Known rows, with every step that occurs:
nisa > lakap > tuki > zanum: |   43 | -155 | -130 |  -95 |  101 |  -28 |  -71 |  115 |   41 |  195 | -142 |   89 |  -70 |  -45 | -111 |  -58 |   52 |  112 |  106 | -156 |   41 | -109 | -187 | -199 |
zanum > nisa > lakap > tuki: |  -15 | -218 | -290 |  -48 |   40 |   21 |  -26 |   82 |  -94 |  164 | -265 |  185 |  131 |   21 |  -52 |  113 |  195 |  -55 |  167 |  -27 | -280 |    2 | -248 |  -74 |
lakap > tuki > zanum > fazatu: | -158 | -271 |  -48 |  -45 |  -68 | -177 |   17 |   86 |   88 |   96 | -519 |   96 | -120 |   43 |  -63 |    6 |   14 |  -47 |   85 | -102 |   20 |  -49 |  -49 | -357 |
lakap > tuki > zanum: |  -25 | -224 |  -54 | -114 |    5 |  -36 |   39 |   72 |   95 |  113 | -371 |  170 |  -38 |  -27 |  -37 |   43 |   47 |   54 |   78 | -138 |   51 |  -68 |  -45 | -211 |
limap > tuki: |    4 |  154 |  -60 |  -93 |  -70 |  -17 |   54 |   19 |  137 |   17 |  -98 |   87 |   21 |  -35 |    1 |   80 |  138 |   34 |   16 |   23 | -145 |  176 |  -89 |  -82 |
fazatu > rebup: |   17 |    0 |  -96 | -136 |  104 |   26 |  101 |   57 |   16 |   11 |   85 |  -73 |  -21 |  -25 |  -43 |   32 | -204 |    1 |  -25 |   20 | -160 | -111 |  -54 |    2 |
tegamob > zanum: |  -26 |   63 |   -7 |   25 |   58 |   90 |    1 | -118 |  -20 | -116 |  -56 |   61 |  -43 |  164 |  -58 |  -87 |  -41 |  -18 |   10 |   -1 |  179 |   93 |   44 |   -7 |
doro > zanum > nisa: | -100 |    4 | -299 |  -62 |  -61 |   48 |  126 |  -19 |  178 |   60 | -100 |  210 |  -17 |  121 |  -71 |   90 |  155 |  -75 |  117 |   40 | -310 | -116 |    7 |    9 |
tegamob > zanum > nisa > lakap: |  -22 |   66 | -256 |  -11 |  129 |  137 | -109 |  -53 |  -64 |  -81 |   37 |   90 |   24 |  167 |  -96 |  -49 |   70 | -106 |  166 |  -28 |  102 |   25 | -161 |   58 |
rebup > gorez > zanum > nisa: |  -62 |  -81 | -190 |  -42 |   23 |  175 |   29 |  -81 |  -82 |   32 |  215 |  165 |  192 |  -34 |  -14 | -229 |  199 | -379 |   75 |  -13 | -129 |  103 | -185 | -111 |
tegamob > zanum > fazatu: | -148 |   18 |  -11 |   94 |  -17 |  -49 |  -27 | -102 |  -20 | -139 | -211 |    0 | -108 |  227 |  -86 | -119 |  -76 | -121 |   14 |   45 |  159 |  123 |   33 | -145 |
tuki > zanum > fazatu > rebup > gorez: |  -37 | -121 |  -33 | -160 |   42 | -145 |   29 |  127 |  -62 |   67 |  120 | -136 | -158 |   74 | -155 | -337 | -181 | -151 |  -37 | -128 |   14 | -174 | -201 | -216 |
lakap > tuki > zanum > doro: | -165 | -179 |  -25 | -109 |  -67 |  -94 |   -8 |  166 |   54 |   90 | -399 |    1 | -110 |   26 |  -92 |  107 |   98 |   95 |   69 |  -75 |  -62 | -210 |   -8 | -312 |
doro > zanum > nisa > lakap > tuki: |  -32 | -128 | -463 |  -60 |  -19 |   37 |  111 |   50 |   80 |  266 | -245 |  281 |   21 |   85 | -142 |   56 |  233 |   -5 |  165 |   22 | -512 |  -92 | -183 | -110 |
doro > zanum > nisa > lakap > tuki > rebup: |   15 | -130 | -469 | -112 |  -66 |   -9 |   92 |   29 |  130 |  229 | -293 |  195 |   33 |   56 |   17 |  -16 |  133 |   26 |  199 |   21 | -630 | -276 | -179 | -215 |
limap > tuki > rebup > gorez: |  152 |  109 |  -40 | -147 | -128 |  -88 |   47 |   -4 |  -13 |   60 |   25 |   -2 |   66 |  -21 |  109 | -299 |  134 |  -28 |  -39 |  -11 | -326 |   61 | -220 | -205 |
zanum > tegamob: |  -23 | -104 |  -13 |    1 |  -95 |   25 |   11 |   35 |   79 |  -37 |  -64 |   49 |  223 |   33 |  -28 |  154 |  -50 |   57 |  -77 | -139 |   64 |   38 |  -77 |   50 |
zanum > fazatu > rebup > tuki > lakap: | -186 | -168 |  -86 | -119 |    7 |  -80 |  -22 |  263 |   -8 |  -34 | -317 | -240 |  -19 |  202 |   98 | -256 | -224 |   27 |   14 |   77 | -412 |  -85 |  -76 | -150 |
limap > tegamob > zanum > fazatu > rebup: |  -82 |  178 |  -98 | -105 |  186 |   98 |   75 |  -47 |  139 | -148 | -232 | -332 |  -79 |  240 | -111 | -218 | -163 | -152 |  -34 |  103 |  110 |   53 | -106 | -109 |
tuki > zanum > nisa: | -100 |  -94 | -148 | -140 |   36 |   10 |  -36 |   78 |  152 |  -49 | -137 |  117 |  -26 |   32 |    5 |  104 |   67 | -121 |  186 | -157 |  180 | -179 |  -66 |  -34 |
nisa > zanum > tegamob: |    7 |   44 | -133 |   49 |  -19 |   83 |   17 |    8 |  170 |   32 |   78 |  108 |   47 |  190 |  -20 |   70 |  -68 |   40 |  -50 | -132 | -138 |  110 |  -84 |   20 |
tegamob > zanum > nisa > lakap > tuki > rebup > gorez: |  106 | -196 | -296 |  -86 |   39 |   41 |  -25 |  -62 | -256 |   92 | -223 |  158 |  128 |  168 |   -8 | -357 |  152 | -152 |  118 |  -56 | -272 |  -25 | -338 | -196 |
rebup > tuki: |  -62 | -150 |   18 |  -16 |  -45 |   65 |   48 |    3 |  -21 |  -39 | -312 |   31 |   15 |   72 |   34 | -155 |   90 |  -26 |  -36 |  -64 | -152 |   52 |   50 |  -25 |
lakap > tuki > zanum > tegamob: |  -45 | -320 |  -51 | -111 |  -90 |  -27 |   61 |  112 |  188 |   76 | -450 |  229 |  177 |   19 |  -72 |  196 |   -1 |  109 |    3 | -273 |  113 |  -46 | -116 | -166 |
limap > tuki > zanum > fazatu > rebup: | -133 |   81 | -127 | -249 |    9 | -133 |   74 |  141 |  280 |   -1 | -158 |  -35 | -166 |    0 |  -88 |   43 | -141 |  -34 |   51 |  -47 |  -76 |  -70 | -163 | -284 |
gorez > zanum > nisa > lakap > tuki: |  -93 | -153 | -399 |  -43 |  101 |  189 |  -19 |  -11 |   19 |  158 | -103 |  239 |  200 | -110 |  -30 |   46 |  173 | -203 |  221 |    5 | -276 |   57 | -250 | -209 |
rebup > gorez > zanum > fazatu: | -103 |  -41 |  -53 |   78 |  -31 |   14 |   -9 |  -85 |  -92 |   58 |  214 |  -27 |   41 |  -25 |  -58 | -405 |   44 | -322 |  -47 |   21 |  -88 |  152 | -140 | -279 |

Rows:
|  -51 |  -33 |  -64 |   17 |  -85 |  -30 |  -36 | -109 |  -39 |   24 |  125 | -114 |   39 |  -56 |  117 | -476 |  -59 | -297 |   -5 |   34 | -188 |  -36 | -142 | -392 | -> tuki > rebup > gorez > zanum > fazatu
|  -68 | -251 | -125 |   -4 | -125 |  -65 |   62 |  -75 |  -87 |  145 | -222 |   36 |  111 |  -64 |  102 | -399 |   30 | -284 |    6 |   41 | -407 |   41 | -185 | -528 | -> lakap > tuki > rebup > gorez > zanum > fazatu
| -150 |   27 | -155 |   59 | -128 | -116 |   98 |  -17 |  158 |   88 | -101 |   17 | -162 |  133 | -117 |  -93 |    3 |  -25 |   -8 |   86 | -263 |  -64 |   58 | -173 | -> doro > zanum > fazatu
|  -48 | -338 |  -91 | -176 |   25 | -165 |  123 |  136 |  -99 |  186 | -245 |   26 |  -89 |   54 | -177 | -268 |  -98 | -124 |  -30 | -113 | -189 |  -95 | -239 | -352 | -> lakap > tuki > zanum > fazatu > rebup > gorez
|  119 | -175 | -430 | -122 |  -83 |  -34 |  102 |   22 |  -67 |  315 | -122 |  190 |   64 |   85 |  -42 | -322 |  225 |  -56 |  119 |  -16 | -694 | -200 | -311 | -228 | -> doro > zanum > nisa > lakap > tuki > rebup > gorez
| -165 |  -46 | -217 |  -71 |   81 |  -19 |  -13 |  247 |   60 |   33 | -176 | -190 | -195 |  355 |  120 | -338 | -247 |   -2 |   45 |   67 | -616 |   15 |  -92 | -191 | -> nisa > zanum > fazatu > rebup > tuki > lakap
| -195 | -141 |  -42 | -242 |   34 |   36 |   52 |  185 |   86 |  -55 | -243 | -198 | -177 |   75 |  -88 |  -85 |  -96 |   74 |   -4 |  -96 | -160 | -349 |   32 | -169 | -> fazatu > rebup > tuki > zanum > doro
|  -86 | -192 | -129 |  -23 |   15 | -168 |  -99 |  129 |   32 |  181 | -272 |   20 | -134 |   19 | -129 |  -96 |   13 |   19 |  120 | -125 |   16 |  -81 | -199 | -338 | -> nisa > lakap > tuki > zanum > fazatu
| -104 | -299 | -196 | -162 |   -3 |  -18 |   42 |  100 |  113 |   71 | -503 |  277 |   40 |   29 |  -14 |  183 |  166 | -108 |  194 | -148 |  -19 | -102 | -103 | -180 | -> lakap > tuki > zanum > nisa
| -185 |   14 | -185 |  -58 |   92 |   75 |   76 |  -32 |  118 |  -15 |  104 |  -95 |  -25 |  -90 |  -39 |  -78 | -260 | -235 |   10 |   84 | -173 |  -27 |  -61 | -266 | -> gorez > zanum > fazatu > rebup
|    9 | -205 | -353 |  -46 |   83 |  175 |   -1 |   -7 | -174 |  238 |   83 |  246 |  237 |  -70 |  -93 | -263 |  285 | -295 |  119 |  -38 | -336 |  141 | -380 | -225 | -> rebup > gorez > zanum > nisa > lakap > tuki
|  -13 |  212 |  -68 | -141 |  -46 |  -59 |  -76 |  228 |  125 |   20 |  -76 |  -40 |   68 |   55 |  144 |  -19 |   67 |  169 |   81 |   94 | -228 |  122 | -158 |  -99 | -> limap > tuki > lakap
|  -72 | -107 |    4 |  -54 |  -10 |   16 |  -87 |  206 |  -23 |  -19 | -281 | -109 |   71 |  156 |  179 | -259 |   19 |  107 |   33 |   26 | -224 |    5 |   -8 |  -27 | -> rebup > tuki > lakap
|   67 | -142 | -152 |    1 |   48 |   -9 |  -34 |   56 | -103 |  200 | -141 |   75 |   48 |  -28 |  -81 |  -29 |   79 |   68 |   51 |  -29 | -211 |   30 | -180 | -125 | -> nisa > lakap > tuki
|   21 | -262 | -140 |  -87 |   -4 |  -10 |  -55 |  142 |  128 |  155 | -225 |  148 |  151 |  -14 | -139 |   94 |   -3 |  179 |   47 | -299 |  122 |  -88 | -255 | -145 | -> nisa > lakap > tuki > zanum > tegamob
|  -88 | -277 |  -63 | -236 |   23 |   95 |  121 |  134 |  218 |  -85 | -309 |   38 |  125 |   67 |  -70 |   -7 | -186 |   85 |  -65 | -306 |   23 | -184 |  -83 |  -44 | -> fazatu > rebup > tuki > zanum > tegamob
|  -39 |  -79 | -290 | -175 |  136 |  214 |  122 |  -26 |  -72 |   44 |  293 |   94 |  166 |  -63 |  -58 | -202 |    5 | -374 |   55 |    4 | -278 |  -18 | -241 |  -91 | -> fazatu > rebup > gorez > zanum > nisa
|  -18 | -113 |  -54 |  -65 |   12 | -118 |   83 |   79 | -192 |   77 |  126 | -141 |  -59 |   89 | -140 | -294 | -150 | -172 |  -92 |   17 | -247 |  -21 | -186 | -139 | -> zanum > fazatu > rebup > gorez
|   14 |   12 |  -47 |    2 |   45 |  155 |   21 | -102 | -106 |   68 |  342 |   45 |  100 |  -90 |  -35 | -381 |  100 | -223 |  -53 |  -20 |  -65 |  141 | -132 | -150 | -> rebup > gorez > zanum
|  -62 | -189 | -293 | -262 |  188 |  122 |   -6 |  160 |   93 |   -1 | -125 |    2 |  -39 |   57 |  -83 | -115 |  -42 |  -56 |  159 | -196 | -117 | -295 | -208 |  -21 | -> fazatu > rebup > tuki > zanum > nisa > lakap
|  -13 |  -28 | -226 | -124 |  119 |   28 | -145 |  107 |  101 |   29 |   81 |   46 |  -43 |   11 |  -75 |    2 |   77 |  -48 |  226 | -174 |  180 | -225 | -208 |  -12 | -> tuki > zanum > nisa > lakap
| -174 | -214 |  -74 |  -80 |   -8 |  -35 |  110 |   77 |  -12 |  -39 | -352 | -115 |  -63 |  114 |  -41 | -152 | -144 | -112 |  -47 |    6 | -319 |  -48 |  -13 | -141 | -> zanum > fazatu > rebup > tuki
| -161 |  133 |   -1 |   26 |  -17 |   33 |  -40 |  -33 |  -63 | -143 |  -99 | -115 | -119 |  195 | -109 |  -12 |    9 |   29 |   -2 |   93 |   76 |  -49 |   81 | -106 | -> tegamob > zanum > doro
|  -43 |  -49 |  -70 |  -48 |   69 |  -36 |   82 |  -56 | -216 |  -44 |   64 |  -83 |  -97 |  236 | -191 | -391 | -188 | -200 |  -94 |   26 |  -64 |   77 | -149 | -144 | -> tegamob > zanum > fazatu > rebup > gorez
|  -93 |  189 |  -13 |   29 |   73 |   53 |  -24 | -103 |  139 | -151 | -330 | -271 |  -62 |  261 |  -69 | -252 |   33 | -154 |   -5 |   86 |  280 |  172 |  -59 | -128 | -> limap > tegamob > zanum > fazatu
| -101 |   35 | -125 | -128 |   75 |  131 |   79 |   47 | -122 |   63 |  422 | -195 |    8 |  -70 | -136 | -278 |  -65 | -163 |  -88 |   84 | -326 | -135 | -132 | -221 | -> fazatu > rebup > gorez > zanum > doro
|   79 |    4 | -288 |  -82 |   60 |  151 | -103 |  -63 |  -68 |   76 |  374 |  -14 |  172 | -101 |   92 | -407 |   94 | -284 |  145 |  -56 | -232 | -133 | -339 | -190 | -> tuki > rebup > gorez > zanum > nisa > lakap
|  -80 | -171 | -210 | -141 |   80 |   99 |  -97 |  110 |   81 |   -9 | -216 |   70 |  -26 |   81 |  -36 | -145 |  165 |  -71 |  192 | -231 |   32 | -181 | -163 |  -22 | -> rebup > tuki > zanum > nisa > lakap
|   38 | -303 | -135 |  -69 | -127 |  106 |  106 |  -64 |    9 |  123 | -163 |  169 |  392 |  -89 |   93 | -215 |   17 | -116 |  -68 | -144 | -299 |   34 | -245 | -348 | -> lakap > tuki > rebup > gorez > zanum > tegamob
|  138 | -126 | -217 |  -44 |   45 |   99 |  -20 |  -59 | -136 |  239 |  129 |   36 |  156 | -159 |   51 | -480 |   64 | -115 |   43 |  -23 | -370 |  -26 | -315 | -357 | -> nisa > lakap > tuki > rebup > gorez > zanum
|   27 | -262 | -180 | -155 |  108 | -153 |    7 |  180 | -152 |  271 |  -13 |  -50 | -115 |   37 | -244 | -369 | -111 |  -67 |    6 | -143 | -200 | -139 | -380 | -320 | -> nisa > lakap > tuki > zanum > fazatu > rebup > gorez
|   52 |  166 |  -78 | -150 | -110 |  -67 |   40 |   -1 |  203 |  -17 | -163 |   -2 |   25 |  -78 |  173 |   -3 |   35 |   63 |   49 |   25 | -259 |  -19 |  -94 | -189 | -> limap > tuki > rebup
|  139 | -263 | -268 | -111 |  -22 |  -45 |  -23 |   69 | -244 |  221 | -148 |   94 |  169 |   23 |   54 | -263 |  192 | -118 |  128 |  -66 | -455 | -127 | -382 | -188 | -> zanum > nisa > lakap > tuki > rebup > gorez
